Each row was made from one path, in order. Every step used is in the known rows, and no mark comes twice. Write each row's path.
Known rows
c > e > v: [ -9.5 -12.8 -18.5  -6.3  13.6  18.3  19.3  13.1   4.5  30.6  -1.8 -26.1
  14.8  52.3 -30.0  19.4   9.5  26.8 -20.6  -1.0   1.0  19.7 -11.1 -12.0]
v > z > h: [ -2.7  -6.7  -5.1  -5.8 -30.9   6.2   6.8  -5.1   2.8 -30.4 -20.5  13.0
  17.9   0.8 -18.5  31.9  10.5  11.5  -0.5 -16.8  -6.3  16.5  -8.2  28.8]
f > v > e: [-18.5 -12.6 -13.9  -2.5  25.9   3.1  24.7 -38.5   8.2 -30.4  -9.7  11.4
  18.4  55.0 -18.4  11.0 -12.2  24.8 -11.1  -5.9  -8.3  16.7   3.3 -10.6]
w > h: [  2.2  -2.0 -17.6 -11.2 -20.0  12.4   5.3   3.6  19.0 -17.5 -11.2 -16.9
  20.5   0.0 -20.9  23.8   1.8   8.6  -1.8  -8.0  -4.5   6.6 -30.7  14.3]
f > v > z > h: [ -0.9  -7.9  -7.0  -3.7 -23.2   0.2   4.4 -13.1  -1.4 -35.0 -16.0  22.3
  15.0  31.3 -14.6  24.1  -0.2  18.7  -4.7 -14.1 -11.2  22.7  -2.8  17.8]
d > f > v > e > c > b > h: [ -3.8 -25.0 -29.1  -2.4   4.0  10.5  19.2   6.1  27.4 -59.3  -9.8 -15.1
  11.4  58.1  -5.5  25.7  -3.7  14.3  -1.4  18.4 -21.4  31.4 -15.8  -2.4]
v > e: [-19.9 -11.1 -11.2  -4.5  16.8  10.3  27.2 -28.3  12.9 -25.5 -15.4  -0.1
  21.4  16.9 -23.4  21.0   0.7  15.8  -6.1  -8.9  -2.8   9.8  -2.7   2.3]
f > v: [ -4.2  -5.9 -13.9  -6.2   6.3  -3.7  10.4 -23.9   6.6 -17.1  -6.9   7.6
  13.1  47.7 -22.3   1.5 -25.4  31.8 -12.0  -7.7  -4.2  21.4 -15.2 -17.6]
d > f > v: [ -5.7  -2.8 -28.6 -14.4   1.4  -0.3  19.7 -21.2  18.5 -36.6 -13.0  -0.2
  11.6  55.5 -16.3  -3.8 -22.1  31.1 -14.8  -2.3  -9.9  15.7 -20.0 -29.8]
v > e > c: [-12.0 -16.6 -20.7 -15.0  22.7  10.4  20.9  -7.7  13.8 -31.0  -9.5 -21.9
  18.7  19.1 -21.7   7.4  -9.8  22.7 -13.3   9.3  -8.1  10.5 -17.8  -3.1]
c > w > h > z: [ 11.5  -3.9  -6.9 -14.1 -32.3  -2.1   7.4 -11.2  11.1   2.9 -13.7  10.6
  18.6 -30.6 -31.5  25.1  -6.4  -4.5  -6.5 -21.0   5.8   6.6 -52.2  25.4]
v > z > h > b > c > e: [-11.7 -11.0 -14.6   0.8  12.0   4.4  19.8   1.0  12.1  15.4  -8.9  11.4
  15.9  -4.4 -16.9  35.6  27.6   4.2 -14.4   2.4 -19.4  21.2  11.6  19.5]
w > h > b > c > e > v: [  0.2  -9.8 -25.9   3.0  17.9  15.6   7.3  14.1  13.0  40.5   1.6 -22.8
  13.3  46.7 -22.1  25.1  20.6  10.1 -20.2  11.5 -11.8  23.9  -9.5  -4.3]
c > e > v > z > h > w: [  1.7   0.7  -6.4   5.0 -18.6  14.6   8.4  25.0   5.2  21.7  -9.6  20.4
  11.3  14.6 -11.7  38.2  10.9  20.5 -22.7  -8.1  -1.9  10.5 -14.3  14.6]
h > b > c: [  0.6   1.0 -17.3   8.3  12.1  -5.4  -0.5 -21.2  21.3  11.6 -11.6   7.2
  11.9  -8.4 -23.2  16.7   0.1   3.2  -8.0   4.4 -12.4  22.9 -15.3  -1.0]
z > h > b > c > e: [-10.0 -10.6 -18.4   0.7  17.8   2.2  19.0   2.5  15.6  18.2  -4.5  10.4
  18.0   7.5 -19.6  32.1  23.5  -1.4 -12.2   4.4 -16.0  15.5  10.1  11.2]
h > b > c > e: [-13.7  -9.2 -18.4  -0.9  26.4   3.5  23.1  -2.8  17.9  25.9  -4.8   1.6
  15.7  -2.6 -22.8  25.6  16.2   7.7 -16.7   5.7 -14.6  17.7   1.9   2.5]
e > v > z > h > b > c > w: [  9.5   8.7 -12.9  19.8  -8.7  -5.6  -6.4 -17.5  12.8  21.5 -10.4  20.8
   8.8  -4.8 -19.8  25.0   8.0 -11.2 -17.5  -3.6 -11.1  18.8  11.7  -0.5]
b > h: [  0.0 -14.2 -12.7  -2.8 -19.7   3.9   1.3  11.4  17.9 -27.0  -7.1  -7.2
  12.4  10.2 -25.4  27.5  -3.9   8.1   2.4  -4.3  -1.3  15.2 -37.6  13.2]
w > h > b > c > e: [ -9.3  -8.4 -21.4  -2.0  19.2   7.2  19.2   5.3  21.4  22.4  -3.3  -3.5
  17.7  -2.9 -18.7  30.5  21.7   1.9 -14.5   7.6 -17.9  14.6   0.6  10.2]
c > e > v > f: [-16.0 -11.6 -35.5 -14.6  17.6  22.7  29.4  28.1  17.7   1.2   1.3 -26.5
  11.6  27.5 -24.4  10.0  31.2  22.8  -8.6   9.0   2.4  14.4 -12.8 -25.9]
f > v > z: [ -8.0  -6.2  -5.7  -6.2  -6.2   1.7  11.7 -25.4   0.4 -19.2 -16.4   6.8
   9.8  13.9 -18.0  12.5 -14.0  38.9 -15.8 -11.6  -9.1  30.2 -14.9   1.2]
d > f > v > z > h: [ -2.1  -6.1 -16.2 -10.3 -26.5   2.7  11.2 -11.4   6.2 -48.1 -19.3  17.9
  14.6  35.3 -10.5  21.2   2.5  18.9  -6.5 -10.5 -14.4  18.9  -5.7   9.9]
v > z: [-10.0  -4.1  -3.3  -7.1 -15.4   8.5  14.4 -15.6   5.6 -14.3 -22.6  -4.9
  12.4 -24.5 -23.2  22.5  -1.7  29.9 -11.3 -14.7  -4.2  23.3 -21.4  14.9]
c > e: [-19.9 -12.5 -13.4 -13.8  11.2  11.5  32.7   5.6  11.0  10.6  -6.8  -9.7
  20.0   3.7 -27.2  23.6   8.2  21.5 -15.3  -7.2  -2.9   8.7  -2.5   3.7]
b > c > w: [  6.0  11.7 -14.5   8.2  -2.4  -8.0   5.6 -12.4  18.3   2.4  -6.1  17.6
  15.5 -17.3 -26.9   8.6 -10.9  -6.1 -14.5  -1.1  -2.6  -3.9   7.5 -16.0]

Which path is each row?
[ -3.9  -9.4 -15.9   2.1   2.0  17.7   8.6   4.5   7.3  27.9 -10.3 -18.2
   9.8  11.4 -16.7  33.1  25.2  19.6 -22.4   3.6 -16.6  33.9 -12.1  13.7]
w > h > b > c > e > v > z
[  1.9  -9.5 -12.6  12.0  -2.4  13.1  10.8  21.3  26.5 -11.6  -8.1   8.2
   9.7  11.1  -5.6  39.1  -5.1  13.5 -11.6  10.5  -7.8  17.1 -29.1   8.3]
v > e > c > b > h > w
[  3.2 -31.8 -10.4  -8.2  -2.3  -1.0  16.2  -9.5   9.5 -30.9  -9.7   8.7
  13.1  29.6 -20.3  28.9  -9.6  11.5   0.8   1.9  -7.7  37.2 -50.6  23.3]
f > v > e > c > b > h > z
[ -8.4  -5.9 -33.4 -11.3   6.1  18.1  16.2  16.8  18.5 -10.8  -2.6 -24.2
   9.5  24.8 -25.8   4.1  19.6  22.9  -2.0   6.3   5.9  16.4 -25.3 -28.7]
e > v > f
[  6.2   7.0  -7.0   4.8 -24.1   4.8   1.8  12.3  14.5   0.9 -11.6  29.8
  14.6   3.0 -14.6  30.0  -4.2  10.0 -10.8 -11.5   3.6   0.0 -23.2  10.4]
z > h > w
[  3.7  11.7 -13.6  14.8   2.0 -10.0   1.0 -25.8  22.3  20.3  -9.8  19.3
  11.1 -26.9 -24.5  17.1  -5.2 -10.9 -16.1  -4.3  -7.0  10.3   4.8 -10.5]
h > b > c > w
[  2.2 -30.3 -19.1 -14.0  -6.3   1.3  22.7  -7.0  17.1 -43.4 -13.9   3.4
  12.3  34.3 -16.7  25.6  -7.7  11.6  -0.8   4.9 -11.4  33.5 -52.0  15.1]
d > f > v > e > c > b > h > z
[ -9.7  -3.7 -17.0 -12.2 -10.2   4.3  20.7 -23.1  10.1 -36.5 -21.4   0.8
   8.9  19.7 -13.2   8.4 -11.2  38.4 -18.6  -7.8 -13.6  25.7 -17.5  -8.8]
d > f > v > z
[ -3.9 -25.7 -18.4   2.7   1.7  12.6  14.3  11.3  23.3 -41.7  -9.7 -17.7
  14.0  28.5 -12.5  35.5   3.5   8.4   2.9  12.5 -14.6  30.5 -17.9  14.4]
v > e > c > b > h
[  1.8 -30.7  -8.5  -9.0  -8.8   3.6  17.4  -2.9  12.5 -27.4 -13.6   0.9
  15.1   6.5 -23.7  35.2  -1.1   5.5   3.9   0.0  -4.9  32.6 -55.2  31.6]
v > e > c > b > h > z
[ -3.5  -6.3  -9.7   4.5 -12.5  -0.6  -1.1 -24.6  15.3   5.6 -19.6  11.5
  13.4   1.2 -19.9  35.3  10.4  -0.1  -1.7 -18.9  -7.8  31.4 -13.4  23.6]
z > h > b
[  6.5 -23.6  -4.0  -6.3 -25.2   0.3  11.8  -3.1  12.1 -13.6 -15.7   8.1
  13.6  -6.2 -27.8  37.4  -2.6   4.2   7.7 -11.5   1.4  34.3 -59.0  32.6]
c > b > h > z
[  7.7  10.2 -13.8  15.8  -6.8 -11.5  -3.1 -21.5  20.2  12.4 -10.1  28.7
  13.3 -16.9 -21.6  22.6   2.0 -18.6 -11.2  -5.8  -9.2   8.2  13.1  -0.1]
z > h > b > c > w
[ -4.7  -3.8 -17.9  -2.4  16.7  -2.0  16.1 -21.3  13.4 -16.1  -4.7   3.7
  14.6  21.1 -19.8   3.1 -21.6  12.6 -24.3   2.0  -7.3   4.2   8.2 -19.3]
f > v > e > c > w
[ -7.8  -8.9 -41.6  -6.9  19.5  20.4  18.6  28.4  25.8   9.9   3.7 -24.1
   9.9  21.3 -17.2  17.5  42.2   8.0  -7.5  19.2  -8.6  19.3 -12.6 -18.0]
w > h > b > c > e > v > f
[-11.6  -9.1 -39.3 -10.7  23.3  18.8  26.9  31.6  19.6   1.1   5.6 -20.1
  11.8  29.4 -23.2   7.3  31.6  17.8  -8.3  19.1  -2.1  11.0  -7.2 -30.4]
b > c > e > v > f
[-19.7 -10.6 -25.0 -10.0  22.4   5.3  32.5 -35.2  17.2 -47.0 -14.6   4.7
  17.3  60.4 -13.3   7.3  -9.3  25.0 -13.1  -1.5 -12.2  12.7   0.7 -21.1]
d > f > v > e
[  3.4   0.7 -17.7   1.6  -8.7   3.6  -3.9 -15.5  26.3  16.8 -14.0 -12.5
  10.9 -24.6 -17.2  28.3   2.1  -2.9 -15.1  -8.0 -11.7  22.9 -22.8  12.9]
e > c > w > h > b
[ 12.8   9.7 -20.5   2.0 -17.5   2.2  -0.7   2.3  23.5  -8.7  -4.8   1.9
  19.7 -13.1 -19.6  19.6  -0.2 -11.4  -8.2   0.3  -9.0  -6.1  -6.2   1.1]
b > c > w > h
[ -3.3  -2.7 -27.9  -0.4   5.7   3.5   8.4 -28.9  30.3  -8.1 -14.5  -7.2
  10.6  13.4  -7.0  22.8   0.8   1.3 -20.2  -1.4 -21.0  22.4  -9.4  -1.9]
d > f > v > e > c > w > h > b
[ -2.1  -3.0 -14.3   0.6 -10.4   7.3  -1.0 -19.4  23.9  12.1 -18.3 -11.3
  12.8 -14.9 -18.3  33.9   7.4   4.4  -6.0 -13.8  -9.6  29.8 -31.4  20.7]
w > h > b
[  8.1 -11.3  -8.5 -20.8 -28.3   2.9   8.3  -7.7   9.2  -5.6 -15.3   1.1
  19.8 -18.7 -30.9  25.0  -3.2   6.1  -0.4 -17.3   4.7  13.5 -67.7  31.5]
w > h > z
[-11.3 -12.0 -16.2   2.3  18.5  -0.2  18.8  -6.6   9.0  11.8  -4.8  19.3
  14.0  19.2 -13.8  29.0  19.0   9.9 -17.7   5.1 -22.9  25.7  15.4  11.9]
f > v > z > h > b > c > e
[  1.0   4.3 -13.0   6.7 -14.2   2.7  -2.0 -23.2  25.6  20.9 -16.7  -2.4
  11.6 -27.0 -18.8  34.1   5.8  -6.3 -11.4 -17.5  -8.2  22.4 -16.2  14.3]
c > w > h > b
[ -2.5 -26.6 -19.6   3.5   7.5   8.7  13.3   5.2  20.2 -44.9  -5.6 -10.7
  12.1  52.4  -9.5  29.7  -5.7  14.6   0.2  15.0 -18.1  35.2 -14.0   5.9]
f > v > e > c > b > h
[ -3.0 -10.2 -23.6  -1.1  21.4  13.8  14.6  17.6   6.6  30.0   2.8 -19.3
  15.1  54.2 -28.5  15.1  10.7  18.7 -20.9  12.2  -4.8  15.5  -6.4 -16.5]
b > c > e > v
[-10.4 -19.0 -19.3  -0.6  28.2  11.7  27.4 -17.4  17.0 -30.7 -13.9 -12.8
  16.6  47.7  -9.7  17.2 -10.3  26.5  -7.7  11.2 -17.8  36.3   8.2  -7.8]
f > v > e > c > b
